Every row comes from one small tree of marks. The marks that hang from a mark follow it in brackets, in the order of their numbers. Every link used is in the known rows. Which tree was each row made from?
Known rows:
Q238{Q132{Q311 Q950} Q927}: [ 0.996 -1.839  1.648  1.388  3.082 -0.459  0.215  0.415 -1.013  0.324
 -0.729  3.712  2.392  0.423  1.168 -1.894 -0.376  4.363  0.130 -1.463
 -2.440  0.599]
Q927{Q132{Q429}}: [ 0.758 -0.182  0.038 -0.702 -0.005  0.324  0.296  0.242  0.360  0.885
 -0.534  1.542  0.375 -0.804 -1.843 -0.247 -0.059  1.915 -0.446  0.364
 -0.495  0.872]
Q132{Q238{Q950} Q429 Q927}: [-0.385 -1.057  0.860  1.346  2.272  0.715  2.054 -1.407  3.197  0.264
 -1.276  2.210 -0.089  1.666 -0.049  0.373 -0.435  0.946  0.165 -1.124
 -1.312 -0.247]
Q238{Q132{Q311{Q12} Q429 Q950} Q927}: [-0.476 -0.285  1.566  2.156  3.240  0.251 -0.918 -0.343 -0.187  1.095
 -0.415  4.196  2.676 -1.353  0.538 -1.162 -0.732  2.791 -0.096 -0.499
 -3.183  1.122]
Q132{Q238{Q927} Q311{Q12} Q950}: [-1.043 -0.501  1.132  2.217  3.804  0.588 -1.100 -1.497  1.015 -0.214
  0.380  2.668  1.293 -0.311  1.734  0.492  0.019 -0.126  0.041 -1.761
 -3.305 -1.398]
Q950{Q429{Q132{Q238 Q311 Q927}}}: [ 0.660 -1.135 -0.472  1.977  1.966  1.471  0.172 -0.182  3.334  1.066
 -2.928  1.975  1.035  2.376  1.530 -1.123 -1.541  2.843 -0.437 -1.898
 -1.684 -0.952]
Q311{Q12 Q132{Q950}}: [-0.948 -0.116  0.395  0.389  0.594  0.521 -2.227 -0.536  0.619  0.738
  0.265  1.331  0.720  0.886  0.476  2.487 -0.861 -0.354  0.780  0.353
 -0.757 -0.111]
Q429{Q132{Q238 Q311{Q12} Q927 Q950}}: [-0.771 -0.013  0.506  3.154  4.508  1.445 -1.657 -1.514  2.648  1.221
 -0.887  2.812  1.403  1.225  2.560  0.608 -2.459  1.529  0.281 -1.577
 -2.950 -1.665]
Q132{Q311 Q429 Q927{Q238}}: [ 0.056 -1.538  1.528  0.945  2.304  0.862 -0.053  0.308  0.885  0.370
 -1.515  1.220  1.483 -0.197  0.636 -1.409 -0.113  3.113 -1.269 -0.724
 -1.490  0.177]
Q429{Q132{Q238 Q311 Q950}}: [ 1.153 -1.196 -0.307  1.086  3.969  0.221 -0.549 -1.200  2.435  0.534
 -1.148  3.005  1.079  1.797  1.575 -0.578 -1.746  2.394  1.242 -2.062
 -2.148 -0.909]
Q311{Q12 Q132{Q238 Q429 Q927 Q950}}: [-1.433 -0.795  1.144  2.467  2.258  1.908 -1.674 -2.141  3.985  2.041
 -0.474  2.719  1.075  1.382  1.275  3.004 -1.380  0.068  0.025 -0.258
 -2.278 -0.955]
Q429{Q132{Q238{Q950} Q311{Q12} Q927}}: [-0.491  0.393  0.039  2.105  3.417  0.959 -0.652 -1.140  1.363 -0.254
 -1.294  2.627  1.139  1.423  2.062  0.034 -2.322  1.964  0.495 -1.467
 -1.840 -1.177]
Q311{Q132{Q238 Q927 Q950}}: [-0.047 -2.326  1.244  1.654  2.083  1.199 -0.518 -1.362  3.130  1.242
 -0.804  2.181  0.769  3.205  1.921  2.236 -1.050  1.574  0.259 -1.235
 -1.529 -1.513]
Q950{Q429{Q132{Q311{Q12}}}}: [-0.222  1.082 -1.270  0.714  0.448  0.830 -1.546  0.659  0.805  0.564
 -1.853  1.062  0.995  0.090  0.140 -0.884 -1.343  0.891  0.091 -0.332
 -0.964  0.436]
Q261{Q132{Q311 Q429 Q927}}: [ 0.165  0.683  1.930  1.686  0.752  0.870 -0.680  0.089  0.720  1.302
 -2.294  2.753  2.737 -0.577  0.756 -0.558 -1.677  2.836  0.414 -0.560
 -1.198 -0.377]
Q311{Q132{Q429}}: [ 0.476 -0.663  0.275 -0.372 -0.829  0.538 -1.097 -0.086  1.033  0.816
 -0.799  1.594  1.054  0.500 -0.288  0.640 -0.632  0.849  0.242  0.544
  0.151  0.840]
Q429{Q132{Q311 Q927{Q238} Q950}}: [ 1.036 -2.465  0.995  1.263  4.249  0.691  0.305  0.424  1.168  0.756
 -1.515  2.422  1.075  2.686  1.623 -1.731 -1.186  4.650 -0.550 -1.972
 -1.982 -0.405]
Q12{Q311{Q132{Q950{Q429}}}}: [ 0.425 -1.209  0.333  0.033 -0.370 -0.663 -0.491  0.207  1.856  0.395
 -2.123  1.340 -0.490  2.349 -0.826  1.744 -0.449  0.412  0.709 -0.152
 -0.198  0.138]
Q261{Q132}: [ 0.772  0.384 -0.212 -0.122 -1.011  0.096  0.181 -0.287 -0.531  0.779
 -0.378  0.896  0.749  0.434  0.376  0.316 -0.705  1.279  0.876 -0.189
  0.243 -0.548]
Q429{Q132{Q238{Q927} Q311{Q12} Q950}}: [ 0.033 -0.546  0.081  2.439  4.195  0.912 -1.015 -1.480  1.322  0.415
  0.010  3.730  1.306  0.994  2.211 -0.577 -1.168  1.185 -0.009 -2.127
 -3.215 -1.258]
Q12{Q311{Q132{Q238{Q950{Q429}} Q927}}}: [ 0.350 -1.752  0.286  0.882  0.017  0.075  0.899 -0.732  2.748 -0.403
 -2.816  1.528 -0.620  3.616  0.284  2.039 -0.870  1.280  0.242 -0.960
 -0.225 -0.971]
Q429{Q132}: [ 1.037 -0.105 -1.037  0.195  0.395  0.333  0.155  0.070  0.369  0.622
 -0.360  1.054 -0.033  1.319  0.446 -1.065 -1.187  1.268  0.015 -0.383
  0.064  0.156]
Q261{Q132{Q238 Q429 Q927 Q950}}: [ 0.106 -1.001  1.155  2.230  2.340  1.320  1.201 -2.047  3.966  2.491
 -1.313  3.366  0.914  1.852  0.814  1.269 -1.259  1.778  0.816 -1.418
 -2.216 -1.339]
Q927{Q132}: [ 0.837 -0.319 -0.167 -0.859 -0.225  0.072  0.138  0.479 -0.814  0.257
 -0.127  0.599  0.160 -0.231 -0.944  0.083  0.018  2.022 -0.445  0.088
 -0.128  0.069]
Q950{Q429{Q132}}: [ 0.997 -0.562 -1.685 -0.071 -0.485  0.592  1.035  0.657  1.759  1.074
 -1.736  0.821 -0.506  2.273 -0.624 -1.368 -0.533  1.250 -0.216 -0.584
  0.004  0.728]
Q311{Q12 Q132{Q927}}: [-1.399  0.461  0.926  1.595 -0.534  1.493 -2.439 -0.157  0.065  0.815
 -0.152  0.484  1.174  0.503  1.576  2.194 -1.283  0.120 -0.703  0.758
 -0.298 -0.698]

Which tree is each row?
[ 0.480 -3.222  0.891  0.608  0.694  0.214  0.459  0.336  2.149  0.770
 -2.258  0.980 -0.647  3.723  0.127  1.338 -0.014  2.510 -0.972 -0.729
 -0.731 -0.445] -> Q12{Q311{Q132{Q927{Q238} Q950{Q429}}}}
[ 1.108 -2.283 -0.395  0.685  1.644  1.211  0.768  1.272  1.491  0.802
 -2.755  1.121  0.756  2.632  0.873 -2.417 -0.592  4.484 -1.438 -1.586
 -1.096  0.063] -> Q950{Q429{Q132{Q311 Q927{Q238}}}}
[ 0.244 -2.137  0.680  1.454  2.834  0.400  1.467 -1.460  1.988  0.323
  0.457  2.401 -0.158  1.849  0.991  0.077  0.766  0.275 -0.263 -2.050
 -2.330 -1.140] -> Q132{Q238{Q927} Q950}
[ 1.136 -1.774  0.282  1.004  2.534  0.944 -0.148  0.654  0.013  0.328
 -1.374  1.355  1.243  1.752  1.935 -2.148 -1.193  4.497 -1.249 -1.309
 -0.989 -0.500] -> Q429{Q132{Q311 Q927{Q238}}}
[ 0.231 -1.767  1.683  1.816  4.032  0.364  0.416 -1.280  2.608  0.281
 -0.831  4.035  1.505  0.237  0.630 -0.927  0.266  1.212  0.111 -2.163
 -3.259 -0.376] -> Q132{Q238{Q927} Q311 Q429 Q950}
[-0.820  1.415  0.565  2.447  1.945  1.268 -2.254  0.187 -0.018  0.641
 -1.018  1.525  1.790 -0.198  1.940 -0.563 -2.347  1.498 -0.606 -0.311
 -1.367 -0.654] -> Q429{Q132{Q311{Q12} Q927}}
[ 0.660 -1.465 -0.193 -0.873  0.548  0.079  1.487  0.869  1.756  1.169
 -1.644  1.445 -0.518  1.693 -2.345  0.277  0.713  2.118  0.065 -0.829
 -1.118  0.765] -> Q927{Q132{Q950{Q429}}}
[-0.498 -0.940 -1.409 -0.554 -0.559  0.702 -0.112 -1.028  2.246 -0.178
 -1.253  1.105 -0.220  2.468 -0.169  2.405 -0.212 -0.088  1.043 -0.411
 -0.376 -0.140] -> Q311{Q12 Q132{Q238{Q950{Q429}}}}
[-0.748 -0.868 -0.266  0.765  1.481  0.940 -2.042 -2.049  2.124  0.873
  0.509  1.560  0.553  1.376  1.407  3.206 -0.945 -0.444  1.013 -0.280
 -1.500 -1.212] -> Q311{Q12 Q132{Q238 Q950}}
[-0.106 -0.303  1.869  1.809  1.462  0.894  0.987 -0.575  2.450  2.419
 -1.537  3.136  1.065  1.390 -0.095  0.530 -1.166  1.900  0.612 -0.805
 -1.535 -0.201] -> Q261{Q132{Q429 Q927 Q950}}
[-0.238 -0.903 -0.747  1.321  1.541  1.702 -0.523  0.731  1.072  0.944
 -2.008  0.650  0.747  1.447  1.093 -1.280 -0.886  3.011 -1.545 -0.909
 -1.472 -0.122] -> Q950{Q429{Q132{Q311{Q12} Q927{Q238}}}}
[-0.200  1.560 -0.593  0.971  1.362  0.534 -2.452  0.048 -0.600  0.116
 -0.443  1.316  1.486 -0.845  1.194 -0.695 -1.936  0.949  0.285 -0.056
 -0.910 -0.139] -> Q429{Q132{Q311{Q12}}}
[ 0.725 -0.903  0.058  0.691  1.742  0.588  0.956 -2.219  3.403  1.964
 -0.750  3.110  0.627  1.237  0.105  1.160 -0.853  1.164  1.645 -1.169
 -1.754 -0.798] -> Q261{Q132{Q238 Q429 Q950}}
[ 1.123 -2.363 -0.187  0.146 -0.305 -0.469  1.560 -0.639  1.401 -1.230
 -1.865  2.427 -0.719  3.405 -0.058  0.833  0.403  0.943 -0.036 -1.429
 -0.453 -0.588] -> Q12{Q311{Q132{Q238{Q927 Q950{Q429}}}}}
[ 0.077 -0.629  1.775  1.523  1.323  0.566  0.501  0.725  2.065  1.570
 -3.315  2.731  1.800  1.923  0.239 -0.006 -0.998  3.058  0.949 -1.756
 -1.829 -0.417] -> Q261{Q132{Q311 Q927 Q950{Q429}}}
[ 0.992 -1.468  1.946  0.361  2.742 -0.258  0.195  0.992 -1.002 -0.187
 -0.766  3.519  1.573  0.176 -0.369 -1.159  0.405  3.492 -0.420 -1.761
 -2.340  0.012] -> Q238{Q927{Q132{Q311 Q950}}}
[-0.065 -2.780  0.585  1.362  1.190  1.467  0.406 -0.719  4.564  1.700
 -2.192  1.978  0.294  4.020  0.834  2.021 -0.444  1.508  0.105 -1.495
 -1.585 -0.921] -> Q311{Q132{Q238 Q927 Q950{Q429}}}
[ 1.078 -1.191 -1.376 -0.788 -0.465  0.099  2.685 -1.014  2.309  0.339
 -2.039  1.766 -0.386  2.939 -0.641  0.654 -0.053  1.705  1.803 -1.575
 -0.337 -0.506] -> Q261{Q132{Q238{Q950{Q429}}}}
[-0.785 -1.593  0.661  0.123  0.884  1.214  0.002 -0.352  0.774  0.324
 -0.676  1.648  0.440  1.835  0.111  1.137 -0.358  2.105 -0.641  0.219
 -0.555  0.589] -> Q311{Q12 Q132{Q429 Q927{Q238{Q950}}}}
[-0.120 -2.217  1.447  1.820  2.321  1.463 -0.309 -1.622  4.344  1.880
 -1.243  3.121  1.022  2.518  1.025  1.911 -1.133  1.475  0.227 -1.005
 -1.860 -0.704] -> Q311{Q132{Q238 Q429 Q927 Q950}}
[ 0.505 -1.137 -1.760 -0.928  1.623  0.191  0.726  0.733  0.286 -0.627
 -1.935  1.336  0.017  2.001 -0.422 -1.603 -0.333  2.976  0.244 -1.128
 -0.879  0.943] -> Q927{Q238{Q950{Q429{Q132{Q311{Q12}}}}}}
[-0.805 -0.044  0.832  1.369  2.915  0.387  0.114 -1.442  0.899 -1.020
 -0.454  3.363  1.280 -0.787  0.374 -0.426  0.076  0.203  0.211 -1.316
 -2.514 -0.164] -> Q132{Q238{Q927 Q950} Q311{Q12} Q429}
[ 0.617 -0.565  1.223  1.180  2.055  0.296  0.762 -0.980  0.892 -0.205
 -2.117  2.889  1.833  1.686  1.711  0.409 -1.620  3.385  1.580 -2.027
 -1.304 -1.631] -> Q261{Q132{Q238{Q950} Q311 Q927}}
[-0.677  0.249 -0.807  2.565  1.871  1.977 -1.191 -0.682  2.947  1.210
 -2.145  1.510  1.141  1.111  1.774 -0.073 -1.863  1.399 -0.580 -1.236
 -2.102 -1.157] -> Q950{Q429{Q132{Q238 Q311{Q12} Q927}}}
[-0.951  0.630  1.495  1.832  2.490  0.334 -0.549 -0.024 -0.145  0.428
 -1.699  3.038  2.542 -0.969  0.394 -0.500 -1.927  3.618  0.400  0.122
 -1.832  1.179] -> Q238{Q132{Q311{Q12} Q429 Q927} Q950}
[-0.510 -0.712  0.670  2.066  1.668  1.390  0.591 -1.591  3.402  1.286
 -0.787  1.342  0.365  0.450  0.746  0.543 -0.549  0.364 -0.760 -0.633
 -1.501 -0.797] -> Q132{Q238 Q429 Q927}
[-1.131  1.029 -0.040  1.331  2.007  0.893 -2.229 -1.789  1.835  0.229
 -0.365  1.357  1.577 -2.332  0.805  0.789 -0.932 -0.561  0.427 -0.077
 -2.032 -0.641] -> Q132{Q238 Q311{Q12} Q429}
[ 1.530 -1.906 -0.858  0.655  2.185  0.255  2.624 -1.043  1.029 -0.553
 -0.220  3.248 -0.452  3.407  0.911 -1.565 -0.285  1.976 -0.087 -2.267
 -1.115 -0.484] -> Q429{Q132{Q238{Q927 Q950}}}
[-0.567 -1.531  1.116  2.184  3.154  0.889  0.783 -1.569  3.310  1.123
 -0.454  1.501 -0.080  2.087  1.297  1.315 -0.467  0.641 -0.009 -1.544
 -2.090 -1.530] -> Q132{Q238 Q927 Q950}
[ 1.329 -2.829  0.615 -0.101  3.597 -0.278  0.361 -0.147  0.580  1.018
 -1.153  2.892  1.978  0.198  0.185 -1.677 -0.448  5.604  0.408 -0.775
 -2.154  1.378] -> Q927{Q238{Q132{Q311 Q429 Q950}}}
